Each row comes from the steps of one walk. Every step used is in the known rows, and no mark comes twice. Write the walk behind each row, first mark first.
In the rows, zero is written as 128.
Known rows
kodo lova: [164 162 128 101 148 148 126 144 118 129 110 122 101 139 118 179 115 137
 162 121 166  80 130 133 123 135 162 137 130 160 154 137 169 140 111 146
 130 140 121 102 119 102 120 138 136 149 108 124 130 133 125 114 172 138
 126 139 128 147 128 155 129 147 169 155 139 131 137 124 106 132 143 127
 175]
pesabi dagil remaz lova: [142 101 135 123 177 149 101 152 130 146 110 137 138 142 153 131 151 125
 121 114 103 136 143 109 144 177 120 164  97 127 114 147 104 105 143 130
 180 187  79 114 116  87 106 107 134 151 118  91  97 134 103  73 163 139
  39 146 147 140 130 151  92 146 121 166 137 134 179 140 136 116 108 122
  99]
tifudu kodo lova penitir movidi remaz dagil vabis: [180 174 135 102 119  97 123 193 115 142 107  75 142 126 161 208 132 136
 108 176  82  54 146 126 177 116 141 125  91 179 114 129 138  91 116  82
 118 173  45 135 146 103 104  58 135 187 109 145 119 183 116  83 166  78
  48 112 166 138 180 122 107 128 121 151  52 176 149 171 121 153 102 110
 128]
lova remaz dagil vabis movidi: [124 157 166 116  97  82  73 153 166 105 154 118 142 161 170 148 153 129
 131 161  69  69 115 153 160 153 107 111 119 197 132 125 140 127 113  67
  63 136 107 142 181 133 104  92 144 166 128 141 137 169 114 101 133 106
  50 127 146 101 148 142  84  94  99 149  64 196 133 187  97 176 108 109
 136]
penitir movidi remaz: [136 154 122  86 165 149 132 129 124 150 122 105 153 127 144 169 140  99
 117 128 105 113 136 133 192 103  83  82 124 129 137 105 137 110 127 119
 151 165  52 144  96 140 131  98 109 184 167 129 159 127 122 115 157  99
  86 110 154 137 120 128 127 159 107 138 120 164 168 115 107 142 118 117
 116]
penitir lova kodo tifudu remaz dagil: [129 121 161  99 142  31 154 200 179 156 102 141 134 167 156 133 139 116
  97 170 130  47  97 176 140 149 131 157  88 117 106  87 125 113 137 130
 119 165  84 116 187 115  98  65 125 136 113 131 163 129 101 127 150  90
  93 166 134 109 154 128 122 150 141 164 114 117 135 190 121 167 171 139
 131]
lova kodo tifudu remaz dagil vabis movidi penitir: [150 153 165 123  70  87 135 151 136 104 125 125 159 160 141 137 143 147
 113 171  51  43 135 150 177 127 166  95 122 164 120 106 162 121 132  77
  91 148  94 148 172 110 106  53 158 147 143 105 117 168  94 125 118  91
  11 142 125 105 173 152 125  64 123 148  81 160 134 184 103 170 106 161
  99]
kodo tifudu remaz lova demav: [132  93 124 101 167 107 133 147 136 146 120 148 108 142 139 158 104  92
  95 118 110 125 141 149 109 129 132 168  96 115 106 131 161 112 133  77
 201 116  69 133 124 111 103  95 125 138  97 130 116 142 121 122 146 125
  91 168  82 123 181 110 128 181 151 140 128 121 182 165 102 169 129 132
 125]
kodo tifudu remaz dagil vabis: [158 139 160 103 132  68 107 160 153 145 112 119 129 113 144 142 152 118
 108 169  82  72 142 144 157 127 145 165  95 150 107 121 143  92 125 108
  92 135  80 125 195 110 105  76 157 120 128 147 124 159 111 109 134  95
  53 137 153  88 167 119 116 151  93 164  58 156 142 198 123 155 114 123
 120]
movidi remaz: [134 131 109 122 176 127 141  92 110 148 128 116 133 116 131 156 137 123
 124 116 117 115 153 117 146 102 122 104 128 137 120 144 128 127 144 128
 141 155  68 145 118 128 139  86 103 174 150 112 136 125 118 117 170 116
  88 114 152 141 127 119 123 151 108 131 121 147 150 112 106 130 106 122
  85]
dagil remaz movidi penitir: [150 156 144 155 145 113 122 129 138 133 120 131 153 103 140 131 135 147
 143 141  57  88 126 123 198 133 130  73 127 103 122 134 133  96 170 102
 145 174 118 132 142 130 106  79 135 183 163 103 124 122  95 124 105 146
  30 137 123 135 127 163 143  99 100 124 121 144 139 101 129 128  90 155
  46]
tifudu remaz dagil: [127  93 171 117 166  77 134 137 162 140  95 134 120 119 145 150 150 119
 118 189 101  78 108 153 144 162 117 138  98 106 105 146 143 119 166 124
 148 165  90 105 203 116 101  80 134 133 107 151 176 121 104 116 112 116
  91 161 164 103 134 128  97 154 104 158 108 132 147 169 114 149 130 132
 100]
vabis dagil remaz lova penitir movidi: [134 127 136  92 125 164 105 218 131 140 104  99 137 151 171 164 148  93
 117 142  87 108 123 126 189 149  91 104  74 159 128 101 128  94 122  81
 138 139  84 114 103 145  99 125 112 173 142 125 116 187 135  84 149 103
  88 151 123 149 131 125 118 123 129 133  90 172 185 158 131 143 167 122
  90]
vabis dagil remaz lova penitir: [136  73 116 138 133 148 122 165 109 142 113 113 111 146 158 164 137 134
 109 128  98 101 146 107 132 157 132 135  75 174 100 152  99 109 132  85
 147 142 106 115 117 138  96  97 108 169 117  94  88 193 132  76 169 112
  63 157 116 170 130 127 112 104 129 123  91 151 160 148 143 122 152 135
  42]
penitir lova kodo tifudu: [128 167 120  95  97  70 159 215 148 155 134 135 145 188 135 109 117 133
 105 109 161  80 122 169 119 108 152 157 120 145 129  52  98 121  87 139
  90 116 111 141 102 133 128 102 115 118 139  96 112 140 112 153 170  78
 127 144  86 128 161 126 165 131 181 139 133 106 115 164 139 157 186 138
 171]
kodo tifudu remaz dagil: [122 100 166 100 168  67 134 163 167 155  97 150 122 124 153 140 157 120
 103 172 119  86 118 175 150 141 119 157  94 108 107 111 154 125 162 127
 135 134  75 116 194 110  96 100 136 117 112 139 176 119 110 154 125 109
  79 170 153  95 140 127 123 163 113 161 102 133 173 175 114 159 160 139
  98]
remaz dagil vabis movidi penitir: [144 169 168 152  82 125  93 134 143  97 131 122 148 147 156 123 137 150
 132 157  58  82 140 140 162 130 161  85 127 166 129 107 169 113 148  79
  86 138 126 138 152  97 102  85 162 154 145 128  91 149 109 123 106 115
  28 120 136 111 162 163 107  58 111 147  83 174 125 155 109 150  95 149
  92]
vabis movidi penitir: [129 151 148 134  97 154 127 110 124  93 133 131 147 158 134 123 128 150
 142 134  74 102 132 133 150 131 152  63 149 148 138  98 176 138 149  98
 106 132 130 137 126 120 112 117 146 158 143 104 112 140 113 133  99 127
  62 129 119 132 140 160 129  63 136 134 122 156 134 124 113 138 116 167
  96]
vabis dagil remaz: [127 140 128 111 160 116  90 127 146 112 124 120 125 137 147 149 182  99
 141 112 101 105 113 128 166 146 119 110 113 155  99 184 122 119 142 117
 115 122 108  88 167 160 113 142 114 148 144 101 111 168 113  94 181 134
 119 187 164 124 105 131 105 142  74 137 109 119 164 145 112 108 116 111
  66]
vabis movidi penitir lova kodo tifudu remaz: [126 138 151  74 112  58 185 174 142 119 104 108 142 194 122 140 130 125
 116 139  93  42 113 161 157 136 147 118 115 134 129  85 149 123 129 114
 101 149  84 136 155 153 116  78 130 143 144  94 141 162  98 123 152  75
  83 150 104 122 169 142 155 125 158 156 110 128 114 179  92 177 151 167
 132]
vabis movidi penitir lova remaz: [110 159 126 123 140  84 120 137 162 109 114 104 133 209 147 131 115 110
 166 112  87  74 117 151 145 161 142  80 123 181 143 100 114 104 110 104
 113 150 121 153 140 159  86  68 142 216 138  98 127 150  98  87 166 124
 103 127 113 158 123 161 132 115 144 154 106 140  87 128 126 165 114 164
 131]
demav lova: [112 147 155 136 133 136 116 156 133 119 120 124 130 163 134 105 112 169
 140 114 128 114 117 157 114 128 137 151 141 102 131  69  96  94 167 141
 144 135 113 103 188 117 132 118 126 115 141 132 105 156 137 120 189 126
 103 154 131 144 125 148 109 116 160 142 150  97 152 111 148 121 117 107
 158]
pesabi dagil remaz: [115 126 133 111 163 141 107 128 152 118 103 106 145 155 144 137 177 121
 129 114  73 126 130 107 163 155 107 115 136 129 118 169 101 113 158 121
 125 159  79 107 156 134 104 120 125 150 124 104 122 147 109  82 158 151
  94 178 161 119 101 147  99 178  94 162 108 110 167 144 112 100  90 112
  92]
dagil remaz: [143 124 103 125 160 129 131 127 136 134 121 120 128 127 141 147 157 113
 138 110 107 112 114 112 175 142 114 116 112 137 107 160  94 121 135 133
 126 163 108 121 155 149 129 122 115 156 145 110 126 153 113  90 164 145
 108 166 143 117 114 141 108 155 104 134 113 124 154 124 113 115  92 115
 103]
movidi remaz lova: [160 113 123 127 191 150 133 132 104 178 129 143 131 114 143 143 115 128
 125 121 142 119 155 121 139 137 134 153  91 135 108 111 118 112 136 132
 189 181  71 135  79  84 126  79 117 176 131  92 107 113 110  99 163 104
  29 102 141 159 145 129 107 131 137 149 145 158 159 106 140 139 125 130
  96]
movidi penitir lova: [150 171 132 121 133 111 133 155 142 135  96 123 128 170 133 105 100 120
 157 122 119 109 130 142 112 138 177 102 124 128 121  61 136  84 130 132
 111 155 147 106 107 120 110  96 139 174 155 100  74 136 111  98 153 119
 115 108 108 155 152 155 146 111 179 154 137 114  76 128 162 125 119 176
 116]
penitir movidi remaz dagil vabis: [164 160 150 111 135 104  78 154 144 155 121 112 149 102 167 157 145 103
 110 166  76  92 145 138 187 102 120 126  93 162 118 110 136  77 121 101
 109 162  66 133 152 110 110  60 134 173 148 148 122 145 111  95 152  97
  39 111 163 107 166 115  97 147  86 159  68 173 152 169 130 146  92 106
 109]

Which walk is each row?
[135  78 112 149 110 157 138 166  97 149 119 113 113 143 152 154 104 144
  98 132 118 121 153 102 104 142 143 141  90 159 115 122  99 116 128  94
 164 153 109 146  97 118 113  87 115 149 104 105  96 170 138 101 131 102
  71 119  92 175 147 129 129  90 175 115 103 151 139 142 155 132 168 145
  89] | remaz lova penitir
[133  91 132 118 119 164 116 150 102 130 127  97 133 165 162 165 129 163
  93 135  69  96 189  90 129 130 125 120  98 187 124 115 120 111 130  60
 134 169  54 144 105 120 106  59 118 178 118  95  89 189 125  75 161  86
   4 115 128 167 157 123 109  94 140 142  70 189 154 169 126 142 137 122
  77] | pesabi dagil vabis movidi remaz lova penitir
[138 166 130 129 141  92 103 152 158 130 120 131 132 161 148 136  87 110
 132 118  97 114 113 151 107 120 138 102 133 105 115 113 152  76 138  66
 153 136 130 120 117 130  92  80 108 179 128 136  89 145 119 123 136 145
 130 145  68 140 173 128 152 147 162 133 124 110 109 145 130 156 102 140
 124] | remaz movidi penitir lova demav
[126 128 126 102 118  97 157 205 134 154 132 145 158 167 150 117 146 152
  91 113 129  90 143 146 142 126 142 176 108 142 117  98  86 121 115 131
 135 142  72 148 110 102 120  97 121 125 120  80 104 143 104 139 169  95
  59 171 116 126 146 135 137 139 156 155 142 106 173 158 126 137 169 126
 136] | pesabi dagil remaz lova kodo tifudu
[162 181 143 126 160  89 118 173 165 152  99 120 148 149 145 118 113 120
 168 123  96  88 107 133 159 150 137  89 115  98 118  85 122  73 139 124
 116 180 130 105 120 134 102  86 125 199 171  96  96 132  98  95 150 130
  76 113 109 149 152 165 143 117 143 151 113 134  88 128 151 132 107 164
  90] | dagil remaz movidi penitir lova
[125  62 124 114 128 132 169 176 106 158 105 110 109 146 138 160 109 141
  97 135 105  91 160 123 127 141 141 153  79 145 114 107 117 120 130  90
 154 142  70 141 123 133 105  84 126 143 109 103 121 175 132 105 135  87
  52 136 104 157 161 119 151 120 165 125  89 161 155 155 139 152 178 160
  81] | kodo tifudu remaz lova penitir
[145  93 124 127 102  89 189 173 112 144 125 125 149 142 119 163 111 122
  92 154 108  62 118 130 136 152 137 167  84 134 108 159  84 119 103 121
 187 196  99 153 124 117 131  48 113 141 111  91 132 143  93  91 157  82
  71 139 101 147 154 116 105  97 151 129 152 111 113 151 116 164 121 124
 134] | tifudu remaz lova kodo
[119 125 128  91  86 161 123 196 126 126 108  89 143 151 148 168 119 114
 109 143  96 124 135 128 173 129  91  82 105 139 148  84 123 110 107  83
 122 129  92 138 105 159 110 121 113 162 139 151 147 175 144 116 111 104
 134 128  99 144 127 130 137 120 149 110  97 165 147 145 131 141 161 129
 128] | lova penitir movidi
[154 183 156 129 106 116 102 133 138 101 120 116 131 161 153 158 132 148
 152 155  62  44 138 144 167 143 171  78 128 208 147 122 176 120 132  82
  93 149 116 143 164 102  85  67 165 197 124 120 112 161  99 103 141 127
  25 128 138 136 146 170 109  76 121 162  79 169 123 139  97 160  95 155
 110] | kodo lova remaz dagil vabis movidi penitir
[151 157 138 118  93  54 179 183 141 139 107 101 165 176 115 154 100 137
 122 158  87  44 106 136 148 135 142 112 111 114 119 122  93  89 113 108
 133 207 122 129 131 149 120  32 109 182 139  93 121 139  85  95 145  88
  90 135  88 157 159 138 140  89 170 135 131 109  69 153 128 161 115 151
 125] | tifudu remaz movidi penitir lova kodo
[124 143 117 112  83  85 166 188 133 137 139 146 148 157 134 118 133 147
  89 119 145  91 135 159 133 100 149 158 123 146 126  77 102 139  98 129
 111 109 107 147 110 132 133 104 121 112 128 108 128 140 118 174 150  88
 113 155  99 119 144 122 162 125 156 119 126 109 149 153 124 150 173 127
 155] | lova kodo tifudu
[159 151 151 140 114  94  82 152 149 136 127 129 134 104 155 122 137 128
 116 169  98  96 137 133 144 128 149 154  95 158 110 124 122  89 114 111
  97 144 115 138 176  99 108  76 144 134 127 150 102 154 113 107 135 114
  69 121 142 107 158 118  95 115  95 143  70 154 123 175 137 136  99 112
 118] | remaz dagil vabis
[148 179 153 107 160  97  98 174 175 138  94 117 153 166 147 114 124 131
 166 125  79  93 120 130 155 155 130  89 131  98 118  84 126  69 150 117
 114 186 109  96 131 122  89  85 127 187 158  97  88 126  97  92 154 130
  66 123 121 149 134 169 140 137 147 169 118 131  95 139 154 122 108 157
  96] | pesabi dagil remaz movidi penitir lova
[124 126 154 119 164 129 112 181 150 156 108 109 145 146 187 159 135 139
 105 168 104  89 133 165 170 120  93 108 103 131 117  79 115  92 172 112
 150 179  49 122 176 113 101  55 100 185 140 151 152 153 125 120 164 100
  51 160 156 132 142 132 100 141 133 151 102 149 191 135 139 139 135 103
  98] | demav lova penitir movidi remaz dagil
[129 129 160 128 161 111 104 132 155 143 132 142 147 136 166 146 165 136
 110 165 110  83 119 160 163 134  96 103 122 140 116 120 157 143 169 104
 118 160  80 124 164 104 110  87 106 171 144 142 167 112 108 136 144 108
  46 138 174 113 142 133  90 120 103 145 106 170 174 150 106 163 140 112
  90] | vabis movidi remaz dagil
[ 99 126 160 155 168  83 104 160 177 134 119 131 123 161 172 123 132 138
 128 160 111  76 109 186 128 159 123 143 105 145 115 115  78 100 170 126
 152 158  96 135 216 115  77  60 132 174 107 149 152 131 108 119 174 125
  75 187 158 133 115 144  88 130 129 160 116 107 154 125 138 151 130 106
 132] | demav lova remaz dagil
[133 145 166 116 168 101  85 159 167 139 117 127 166 121 149 135 156 147
 141 139  71  98 112 126 197 157  58 106 131  87 123 164 115 105 156 103
 128 175  84 104 156 145 106 107 120 158 140 116 150 113 106 107 120 139
  48 158 146 118 115 141 119 155  80 141 111 157 152 151 116 116 108  96
  89] | pesabi dagil remaz movidi
[164 168 141 131 136  80  88 155 152 136 115 114 116 125 163 158 131 121
 136 159  96  57 139 141 147 140 153 147  98 210 122 150 122  96 109 104
 104 150  98 143 183 107  86  51 153 173 105 144 118 165 101  87 169 114
  68 145 153 123 151 121  97 140 106 163  63 147 120 164 114 149  99 113
 152] | kodo lova remaz dagil vabis
[145 154 158 154 126 106 121 128 138 132 124 140 150  99 127 128 112 159
 138 154  73 100 136 136 174 123 140  85 134  95 129 126 152 101 159  95
 149 155 127 141 132 122 107  88 141 164 154 119 130 101 101 147  77 130
  41 119 114 142 136 150 156  88 122 124 122 147 119 102 136 135 107 159
  74] | remaz movidi penitir
[167 157 150 113 108  40 123 187 160 142 100 111 141 148 143 136 122 119
 109 170  70  46 139 152 154 129 180 157  85 157  98  84 121  71 117 110
  96 163  87 134 173 109 100  29 153 144 141 122  99 176  92  98 154  87
  53 135 129 110 185 128 120 122 134 167  67 126 106 195 125 163  97 148
 120] | movidi penitir lova kodo tifudu remaz dagil vabis
[138 153 167 129 124  72 167 169 139 136 108 124 163 137 126 129 109 167
 130 152  58  43 127 159 181 125 146 113 131  72 121  92 127  93 171 101
 147 170  85 141 183 129 113  51 142 156 147 101 142 129  94 144 128 102
  15 154 114 143 151 154 155  96 140 140 127 124 134 127 121 159 106 156
 103] | demav lova kodo tifudu remaz movidi penitir
[144 142 136 149 126  58  81 142 153 132 130 113 120 119 164 143 130 116
 117 168  75  88 128 142 150 133 146 145  88 189 109 147 103  92 111  87
 106 148 103 154 188 115  91  42 151 165 118 149 119 163 106  93 147 113
  66 130 147 112 146 119  95 133  89 154  60 142 115 164 125 151  96 112
 123] | lova remaz dagil vabis
[139 155 172 113  93 103  70 151 155 107 150 126 145 148 163 136 150 141
 127 167  84  81 119 145 158 141 118 113 127 167 136 107 160 127 120  81
  51 132 126 119 165 119 118 115 137 138 135 143 117 158 125 118 123 107
  54 114 140  95 158 143  83  81  95 147  70 201 131 191 107 164 119 109
 138] | remaz dagil vabis movidi
[130 155 148 160 138  85 126 122 148 130 124 122 153 114 139 138 114 143
 143 147  56  78 130 143 182 130 129  76 127 126 134 144 129  99 152  86
 159 155 117 156 146 137  91  53 143 205 139 111 149 113  90 131  95 131
  45 129 117 153 123 147 156 105 111 132 113 140 113 100 125 145 109 151
  81] | lova remaz movidi penitir
[145 157 132 104 139 131 106  99 114 120 148 103 147 140 140 159 148 123
 129 126  84  85 151 111 177 110 111  89 138 180 126 125 149 132 126  88
  91 150  71 140 129 139 143  82 111 179 168 112 122 157 118  93 168  94
  38  90 151 117 155 130 112 115  90 140  83 196 142 154  83 147  90 105
 107] | dagil vabis movidi remaz
[152 120 131 125 177 139  98 152 136 153 120 148 120 120 152 137 155 107
 135 121 115 108 125 127 155 177 127 156  77 147  92 146 123 108 137 129
 152 141 104  96 115 109 103 129 121 154 137  85  85 150 105  81 180 126
  64 153 152 145 130 135  84 123 102 149 143 145 180 133 136 129 137 116
  72] | vabis dagil remaz lova
[120 120 134  70 130  53 187 178 145 143 101 110 138 183 123 150 129 108
 104 133 118  54 117 153 143 135 143 155 106 117 118 105 115 117 106 138
 114 142  73 127 158 150 127  88 123 123 134 107 148 149 112 116 164  79
 120 157 108 120 156 124 150 161 159 153 117 116 110 184 104 170 150 151
 146] | penitir lova kodo tifudu remaz
[153 167 114 139  73  76 178 174 133 130 114 111 160 191 125 120  95 138
 121 137 114  75 112 137 118 127 171 115 117 144 119  93  79 101 100 133
 115 180 147 140 109 129 124  56 116 173 140  90  85 151  98 110 166  90
 125 133  85 160 157 143 128  84 185 131 145  88  68 134 144 140 115 154
 144] | movidi penitir lova kodo
